In the rows, 128 means zero.
Known rows, with every way that one mark hangs from another:
vafan[beli gekiv laloro[rofo]]: [116 127 121 126  68 147 121 183 128 116 140 186 182 129 136 185 148 177
  81  89 148 113 164  85 133 186 103 137 148 133 121  94 158 140 104 160]
rofo[beli defa[vafan[gekiv]]]: [ 90 149 116 154  88 120  90 195  95 124 170 166 127 141 157 139 116 139
 126 122 181 107 119  89 144 141 111 160 150 162 140  95 124 160  98 158]
laloro[kulev]: [127 132 116 114 106 150 117 176 102 132 116 191 152  97 135 176 111 128
 116 136 131 134 136 156 126 122 110 159 134 146 113 123 156 135 124 145]
kulev[laloro[rofo[vafan]] sani[gazov]]: [ 48 115 113 139 142 176 123 190 111 132  94 195 132 117 153 148 169 161
  99 129 125  88 171 136 166  90 120 114 143 166 113 134 185 153 117 142]
laloro[rofo[beli] sani]: [126 143  99 121 129 162 148 195  99 115 123 211 147 125 154 151  94 149
 102 136 145 147 161 140 131 132 115 151 139 132  72 106 156 169 139 156]
sani[gazov[gekiv[gorot rofo]]]: [182 124  68 148 113 155 163 163  93 111 149 174 148  94 173 153 184 114
 123 124  80 209 191 102 160  88 110 175 137 157 112 103 149 144 139 133]
tader[defa[vafan] gekiv laloro rofo]: [118 149 152 135 101 169  76 219  81 142 182 158 162 158  68 161 150 128
  80 152 169  81 136 161  86  64 116 152 137  39 137  87 110 140 104 113]
tader[laloro[kulev rofo]]: [137 142 104 117 115 174 137 194 101 134 109 229 160 119 113 174 120 145
 109 155 150 116 145 170 104  93 102 165 138 117 103 122 169 130 112 134]
vafan[beli[laloro] gekiv]: [112 136 105 120  82 137  85 156 130 107 129 154 150 132 137 182 170 138
  92 110 161 131 164  94 136 189  99 171 146 167 167 106 118 137 110 143]
beli[defa gekiv]: [131  78  97 150  73 123  96 145 125 102 126 125  99 145 137 176 152 147
 112 122 134 173 179 142 141  90 126 129 168 125 120 113 121 121 119 147]
rofo[defa vafan[laloro[sani]]]: [117 114 118 137  68 103  97 186 108  91 159 179 134 124 157 182  91 158
 120 101 154 114 118 115 160 124 119 154 172 131  71  98 120 151 111 106]
sani[gazov[gekiv[rofo[defa]]]]: [136 128  76 156 109 120 143 161 103 116 155 168 126 135 176 159 160 121
 135 132  99 203 177  69 154 116 109 167 135 166 113 109 157 159 109 118]
laloro[rofo]: [113 122 110 146 111 146 146 162 114 132 129 192 146 147 127 141 122 137
 101 129 135 130 172 131 127 124 119 140 139 136  96 124 158 140 126 135]
gekiv[gorot[gazov] rofo[defa]]: [190 106  81 143  90 133 123 160 111  90 160 201 145 133 181 139 147 151
 137 117 115 198 163 133 159 105 105 171 140 151  91 107 158 136 104 130]
kulev[laloro[rofo]]: [ 94 116 126 136 119 153 114 164 122 141 103 181 148 150 123 138 142 148
 102 135 144 105 183 158 127 116 108 126 140 141  99 122 152 143 111 142]
vafan[gekiv laloro[rofo sani]]: [143 120  97 124  94 150 157 186 114 102 147 199 174 124 152 170 125 160
  78 102 146  95 171 113 149 128 116 139 156  96  92  99 135 157 120 145]
kulev[laloro[rofo] sani[gazov[gekiv]]]: [ 91 111  88 142 157 164 148 180 113 125  98 170 137 133 166 153 202 133
 103 144 100 118 219 122 159  82 111 126 141 147 108 140 180 163 109 146]
beli[defa[vafan] gekiv[gorot] laloro]: [171  83  98 161  75 133  84 147 123  84 142 121  87 156 131 163 161 133
 123 122 152 161 203 136 138  61 128 159 201 135 140  97  70 103 135 151]
rofo[beli[defa laloro[kulev[sani]]]]: [131 128 109 113  94 151  82 170 107  79  73 179  97 142 162 190 147 166
 129 151 145 153 157 189 118  89 103 151 171 183 114 132 133 117 126 171]
kulev[laloro[rofo[vafan]] sani]: [ 55 104 130 154 112 151 102 181 113 124  97 197 135 147 143 151 163 167
 100 126 136  86 166 170 146  82 117 106 154 162 101 131 180 134 116 146]
kulev[laloro sani[gazov[gekiv[gorot]]]]: [138 109  82 136 143 160 127 176 104 111 110 146 137  95 174 151 214 120
 116 137 100 142 204 143 175  59 102 153 152 153 119 132 147 153 123 147]
beli[defa gekiv[gorot] laloro]: [177  77  78 146  69 136  90 127 132  75 117 121  87 148 139 178 175 145
 122 124 154 191 194 150 138  67 113 163 195 139 127 103  85 105 135 143]
gorot[gazov]: [137 109 101 117 115 136 123 165 120 124 142 176 147 124 154 143 148 133
 116 117 115 123 166 139 156 144 126 159 122 134 101 144 146 136  93 126]
gazov[gekiv[rofo[beli vafan]]]: [110 134 107 154  72 123 113 182  91 120 144 193 130 126 168 179 162 149
 137 114 110 178 135 126 134 124 119 158 139 189  92 100 163 134 121 142]
vafan[laloro[rofo]]: [131 117 125 134  90 142 137 169 118 124 134 183 157 143 121 157 122 162
 103 111 133 116 173 132 125 130 120 135 151 121  75 117 138 130 114 133]
defa[vafan[beli gekiv]]: [ 99 137 129 141  87 134  90 192 110 131 169 161 167 116 134 158 141 125
  89 103 142 104 158  80 146 176 118 152 139 152 169  97 137 144 111 162]
gekiv[rofo[defa vafan[beli]]]: [ 91 130 129 159  54 111  75 176 111 107 153 193 142 137 154 181 120 163
 122 104 131 194 125  95 137 163 103 149 145 194 119  83 177 134 114 131]
rofo[vafan[beli[laloro] gekiv]]: [ 78 135 111 131  65 132  74 166 126 106 134 169 140 126 141 197 168 149
  99  96 171 109 132  88 144 187 107 170 153 184 165  99 129 128 109 134]
gorot[gazov[gekiv]]: [148 101  82 130 113 120 138 165 121 118 149 170 142 133 170 161 180 114
 125 117 101 132 185 116 157 136 127 170 129 133  98 147 151 142  84 120]
sani[gazov[gekiv[rofo]]]: [143 128  81 144 119 141 155 164 101 127 145 168 143 112 164 158 178 114
 120 128  76 192 192  94 155 117 119 161 123 157 117 117 155 149 125 128]
tader[rofo]: [108 135 127 140 107 143 108 166 106 128 127 184 160 149 106 161 141 125
  98 128 133 141 158 152 115 127 117 153 121 124 120 108 139 146 126 126]
laloro[sani]: [139 124 102 122 119 136 131 171 105 112 140 172 149 110 145 153 106 118
  98 131 127 143 165 143 152 119 120 155 139 122  98 118 124 155 138 128]
gazov[gekiv[rofo]]: [150 118  97 157  90 117 136 156 104 119 146 171 147 138 155 163 169 121
 121 126  87 190 188 127 134 109 117 151 134 154 106 116 149 131 123 132]
gorot[gazov[gekiv[rofo[vafan]]]]: [134  99  89 149  86 117 133 173 110 110 157 204 144 132 182 175 188 137
 132  99  84 153 166 117 161 124 132 161 129 161  95 125 175 129  89 118]
rofo[beli[laloro] defa vafan]: [ 79 143 114 141  77 113  70 165 110 104 125 173  89 157 148 173 120 158
 148 125 191 137 105 114 129 151 107 178 164 200 105 108 114 138 107 120]
gazov[gekiv[gorot rofo[defa]]]: [182 114  80 174  75 109 129 151 101  92 162 174 134 142 173 156 158 126
 139 126 114 215 170 112 140  78  97 172 159 160  96  91 149 135 126 126]
gekiv[gorot]: [159 119 103 139  99 144 125 156 103 116 140 166 148 106 139 141 138 125
 112 125 133 152 156 152 145  99 108 165 148 140 108 113 127 129 140 132]
kulev[laloro sani[gazov]]: [ 88 120 111 118 149 166 106 175 110 132  98 148 137 104 149 138 179 138
 102 142 109 117 188 155 169 100 109 126 132 155 127 144 145 157 116 145]
sani[gazov[gekiv]]: [122 126  81 136 130 138 149 164 107 134 140 150 134 107 155 159 167 103
 117 129 103 147 177  88 160 128 121 171 130 146 116 131 140 158 114 119]
tader[defa[vafan]]: [121 114 139 139 112 139  99 192 105 134 184 147 143 128 118 123 113 123
 104 133 139  90 139 131 128 106 118 139 151 107 127 115 115 132 118 126]
defa[vafan[gekiv laloro[rofo]]]: [116 123 129 151  83 142 135 191 110 129 164 184 166 144 128 149 134 153
  91  98 147  60 172  96 136 129 130 134 157 114 118 103 125 135 105 152]

Rows:
[ 76 113 100 152  70 120  71 182 108 117 143 156  93 129 156 189 124 170
 141 114 178 173 101 108 141 128 117 152 163 169 101  92 149 151 107 146] : rofo[beli[gekiv] defa vafan]
[164 126 119  93  97 150 122 198 102 107 127 194 172  84 146 198  90 145
 107 121 127 124 145 162 138 121 114 157 153 113  78 108 128 149 128 142] : vafan[laloro[kulev sani]]
[123 151 148 118  98 168 119 224  94 138 127 220 162 119 129 175  88 169
 124 121 144  97 141 140 104 134 122 147 155 141  80  97 151 137 114 179] : defa[vafan[laloro[kulev rofo[beli]]]]
[112 112 111 137  60 122  88 161 128  96 134 153 140 133 151 177 158 151
  92 104 146 135 160 108 146 160 103 143 153 153 156 102 140 128 107 156] : vafan[beli[defa] gekiv]
[152 130 116  94 111 168  99 205 101 129 139 188 155  94 108 169 122 143
 108 160 157 103 100 180 110  84  86 165 144  92 122 120 139 127 106 118] : tader[defa laloro[kulev]]
[156 135 120 121  83 162 101 190  86 129 171 160 155 133 106 160 159 155
  91 152 141 151 135 168 105  68 100 140 136  72 113  99 129 125 112 116] : tader[defa gekiv[rofo] laloro]
[106 137  98 130  93 153 115 161 134 108 122 185 154 152 135 177 161 150
  82 112 165 125 179  85 125 184  99 162 149 162 150 102 145 140 114 151] : vafan[beli[laloro[rofo]] gekiv]
[131 117 130 132  71 135 115 175 118 105 112 180 121 163 140 163 122 192
 118 114 148 129 162 150 118 124 117 129 169 141  65 109 130 122 113 157] : vafan[laloro[rofo[beli[defa]]]]
[197 109  88 130 100 155 136 162 108 102 150 201 162 111 171 137 163 144
 120 115  93 190 180 158 157 107 115 167 129 144  98 116 153 124 119 140] : gekiv[gorot[gazov] rofo]
[ 97 141 108 147 103 135 122 176 108 121 129 198 121 161 148 142 100 161
 129 137 170 152 137 114 121 139 104 150 147 159  80 107 165 158 111 145] : laloro[rofo[beli defa]]
[209 104  88 118  66 155 133 172 112  91 163 196 181 102 178 160 188 175
 109  81 110 148 169 134 171 123 111 162 141 126 105 104 137 123 100 149] : vafan[gekiv[gorot[gazov] rofo] laloro]
[172  99  73 113 105 165 110 182 114 109 138 164 132  97 173 166 168 158
 128 114 135 188 159 142 156 117 119 171 145 133  95 109 146 146 110 168] : rofo[beli[gekiv[gorot[gazov]]]]
[135 147  82 131 120 152 144 182  91 130 135 174 136 106 172 162 170 130
 131 132  90 204 171 101 145 134 112 167 120 178 105 109 155 160 123 148] : sani[gazov[gekiv[rofo[beli]]]]
[162 112  92 137 103 152 127 187 106 112 179 184 162 105 168 129 167 124
 108 101 138  85 166 113 174 115 126 173 142 126 144 114 128 138  98 149] : defa[vafan[gekiv[gorot[gazov]]]]
[163 102  95 140  82 150 126 172 104 101 155 218 153 106 177 155 162 156
 126  97 103 165 148 149 164 106 123 166 136 161  97 110 165 118 117 129] : gekiv[gorot[gazov] rofo[vafan]]
[193  77  85 162  58 138 109 142 113  83 134 149 114 132 153 170 167 160
 117 118 111 234 192 159 144  53 114 135 174 135 113  85 130 108 146 162] : beli[defa gekiv[gorot rofo]]
[138  97  81 136 102 152 128 182 116  88 115 176 105 146 160 180 115 170
 104 131 149 182 183 138 136  90 124 129 173 116  79  91 146 155 137 176] : laloro[rofo[beli[defa gekiv]] sani]
[150 121 114 133  57 133 119 166 107 113 153 174 172 120 145 168 163 167
  99  95 118 144 160 127 144 135 112 137 141 134 119  99 125 126 113 146] : vafan[gekiv[rofo] laloro]
[176 144  70 135 117 163 153 182  86 115 140 180 141  90 183 156 178 132
 135 127  94 220 171 110 152 106 104 182 133 175 103  93 152 154 142 156] : sani[gazov[gekiv[gorot rofo[beli]]]]
[152 121 116 132  37 128  97 169 108  90 133 172 136 139 164 171 161 197
 116  97 134 157 151 145 135 129 107 131 158 155 106  90 117 119 109 171] : vafan[gekiv[rofo[beli[defa]]] laloro]
[187 121  94 127  87 164 132 168  92 112 159 185 163 118 167 159 175 146
 109 114 107 188 180 153 147  91 124 155 128 115  95 104 153 130 117 145] : tader[gekiv[gorot[gazov] rofo]]
[162 122  69 139 125 150 160 165 100 119 146 155 138  88 164 155 175 100
 122 125 109 164 177  96 164  98 110 185 144 143 114 119 136 151 132 124] : sani[gazov[gekiv[gorot]]]
[137 102  80 133  81 148 123 176 111 102 159 203 152  93 181 161 178 150
 111  86 149  95 124 118 183 121 119 173 143 144 127 115 153 134  98 133] : rofo[vafan[gekiv[gorot[gazov]]]]
[108 115 107 138 125 135 116 177 119 109 117 193 138 158 151 145 101 146
 107 140 162 123 177 137 143 105 100 134 157 127  82 105 152 173 109 133] : kulev[laloro[rofo[defa] sani]]
[ 72 141 110 135  74 137 100 187  97 125 139 186 135 106 159 169 146 157
 114 102 171 101  93 116 149 150 115 157 139 174 128 103 146 146 113 151] : rofo[beli vafan[gekiv]]
[162 147  95 135  79 137 111 184  80 104 163 180 144 142 138 175 124 144
 105 152 149 186 155 148 126  72 108 158 144  90  94  85 127 156 115 114] : tader[gekiv[rofo[defa]] laloro[sani]]
[149 134  68 105 149 160 164 199  92 115 127 194 152  66 179 196 129  98
 114 140 101 148 166 102 160 112 115 183 136 128 106 116 159 178 130 137] : laloro[kulev sani[gazov[gekiv]]]
[111 125 107 141  62 144  96 183 109 106 153 186 163  85 157 184 160 150
  96  85 159 126 117  98 159 153 101 169 155 169 153  83 159 135 126 149] : rofo[vafan[beli gekiv[gorot]]]
[114 135  97 108 146 177 135 189  94 125 103 190 148  72 161 172 141 132
 108 146 102 141 155 142 156  98 114 149 130 155 126 139 176 151 132 153] : laloro[kulev[sani[gazov]]]
[ 91 129  88 131 139 170 170 192 101 120 135 218 139  98 157 161 106 135
  94 120 129 113 155  95 170 121 132 151 140 135  93 109 169 172 138 123] : laloro[rofo[vafan] sani[gazov]]
[122 133 130 141  88 125  75 165 110 103 126 145  89 172 133 145 129 139
 134 134 157 122 171 143 120 120 125 158 173 172 125 114  74 116 118 149] : rofo[beli[defa[vafan] laloro]]
[123 125 120 117  68 121  99 205  99  91 142 212 145  98 161 213  73 162
 127 108 160 114  97 128 147 119 111 160 173 138  73  92 144 149 111 124] : rofo[defa vafan[laloro[kulev sani]]]
[116 114 105 168  72 114 125 164  99 118 152 187 137 133 158 177 168 131
 127 110  98 163 156 121 142 106 123 152 142 171 104 109 160 125 121 121] : gazov[gekiv[rofo[vafan]]]
[ 99 135 108 126 127 145 104 195 110 111 108 197 131 154 159 146  95 164
 119 144 176 134 156 144 134 122  94 140 154 146  70  96 153 183 111 155] : kulev[laloro[rofo[beli defa] sani]]
[183 135  87 148  86 141 132 172  89 105 143 183 145 114 173 158 171 137
 135 126 104 219 166 144 129  96 101 174 144 171  92  92 148 137 140 157] : gazov[gekiv[gorot rofo[beli]]]
[184 115  85 127  91 163 166 186 108  86 150 205 180 103 161 164 132 160
  81  97 152 112 169 123 155 100 107 155 169  95  89  85 131 152 139 150] : vafan[gekiv[gorot] laloro[rofo sani]]
[145 130  78 129 132 167 155 187  88 112 116 201 153  90 184 186 180 125
 118 144  60 195 184 125 151  78 111 151 129 165 121 127 194 149 131 158] : laloro[kulev[sani[gazov[gekiv[rofo]]]]]
[139  82  91 141  75 124  84 126 138  89 112 118  81 167 129 183 167 145
 117 127 149 174 193 140 132  97 123 148 181 139 130 115  87 111 118 137] : beli[defa gekiv laloro]
[134 121  99 130 107 149 138 181 108  91 111 201 118 151 161 153  98 160
 106 136 147 148 173 150 133 107 117 138 161 134  74 103 146 153 138 159] : laloro[rofo[beli[defa]] sani]
[108 127 148 140 100 147  94 195  89 142 192 131 141 135 115 144 122 126
  92 134 152  89 139 125 120  92 126 130 150  78 124 102 116 137 115 132] : tader[defa[vafan] gekiv]
[171 104  80 138 103 125 145 163 114 111 153 187 153 138 179 160 189 127
 126 117  74 177 198 124 152 124 125 161 121 144  96 133 165 131  93 128] : gorot[gazov[gekiv[rofo]]]
[100 133  99 144  91 139 122 185 106 122 148 184 150  98 168 196 175 132
 115 101  83 192 163  64 156 165 116 162 129 190 131  94 183 147 120 133] : sani[gazov[gekiv[rofo[vafan[beli]]]]]
[149 103  89 136 105 139 135 147 128  73 108 186 109 180 145 159 120 142
 101 138 148 136 207 141 132  98 119 150 177 127  96 115 109 131 135 128] : beli[defa laloro[rofo sani]]
[145 128  83 141  99 135 135 169  99 105 125 165 109 129 181 164 177 145
 135 129  90 204 183 110 146 111 115 154 141 176 106 107 146 143 119 151] : sani[gazov[gekiv[rofo[beli[defa]]]]]
[191 128  88 117  99 166 124 181  99 105 141 207 156 106 179 140 159 162
 132 117 107 199 159 162 149 124 110 172 125 164  84 106 157 136 119 160] : gekiv[gorot[gazov] rofo[beli]]
[125 115 126 123  77 126 114 188 104 105 150 180 150 101 143 183 106 152
 105  97 133 103 134 137 158 128 129 149 160 126  76 108 117 139 128 115] : rofo[vafan[laloro[sani]]]
[166 142  90 135  78 163 124 174  88 108 144 196 158  98 169 149 163 163
 112 113 140 186 138 141 142 115  97 165 139 168 125  82 143 140 140 173] : vafan[gekiv[gorot rofo[beli]]]
[139 141 111 134  49 120  95 180 101 103 154 181 147 139 166 169 142 190
 126 103 155 166 123 111 136 150  95 148 148 163 102  82 130 145  98 157] : vafan[gekiv[rofo[beli defa]] laloro]
[117  99 113 142  66 127  93 180 139 107 145 155 140 153 132 203 126 183
 108  99 156 181 170  73 125 161 107 133 172 128  93  80 162 144  97 155] : vafan[beli[gekiv] laloro[rofo[defa]]]
[180  74 120 158  52 128  87 170 116  91 161 120 116 132 132 170 146 157
 120  97 133 146 187 138 143  60 132 136 202 107 109  89  81 102 124 161] : beli[defa[vafan[laloro]] gekiv[gorot]]
[139 167  82  71 152 188 126 200  94 110  97 200 132  75 164 191 105 132
 122 149 146 155 145 130 144 146 106 195 140 162 110 110 124 177 138 152] : rofo[beli[laloro[kulev sani[gazov]]]]
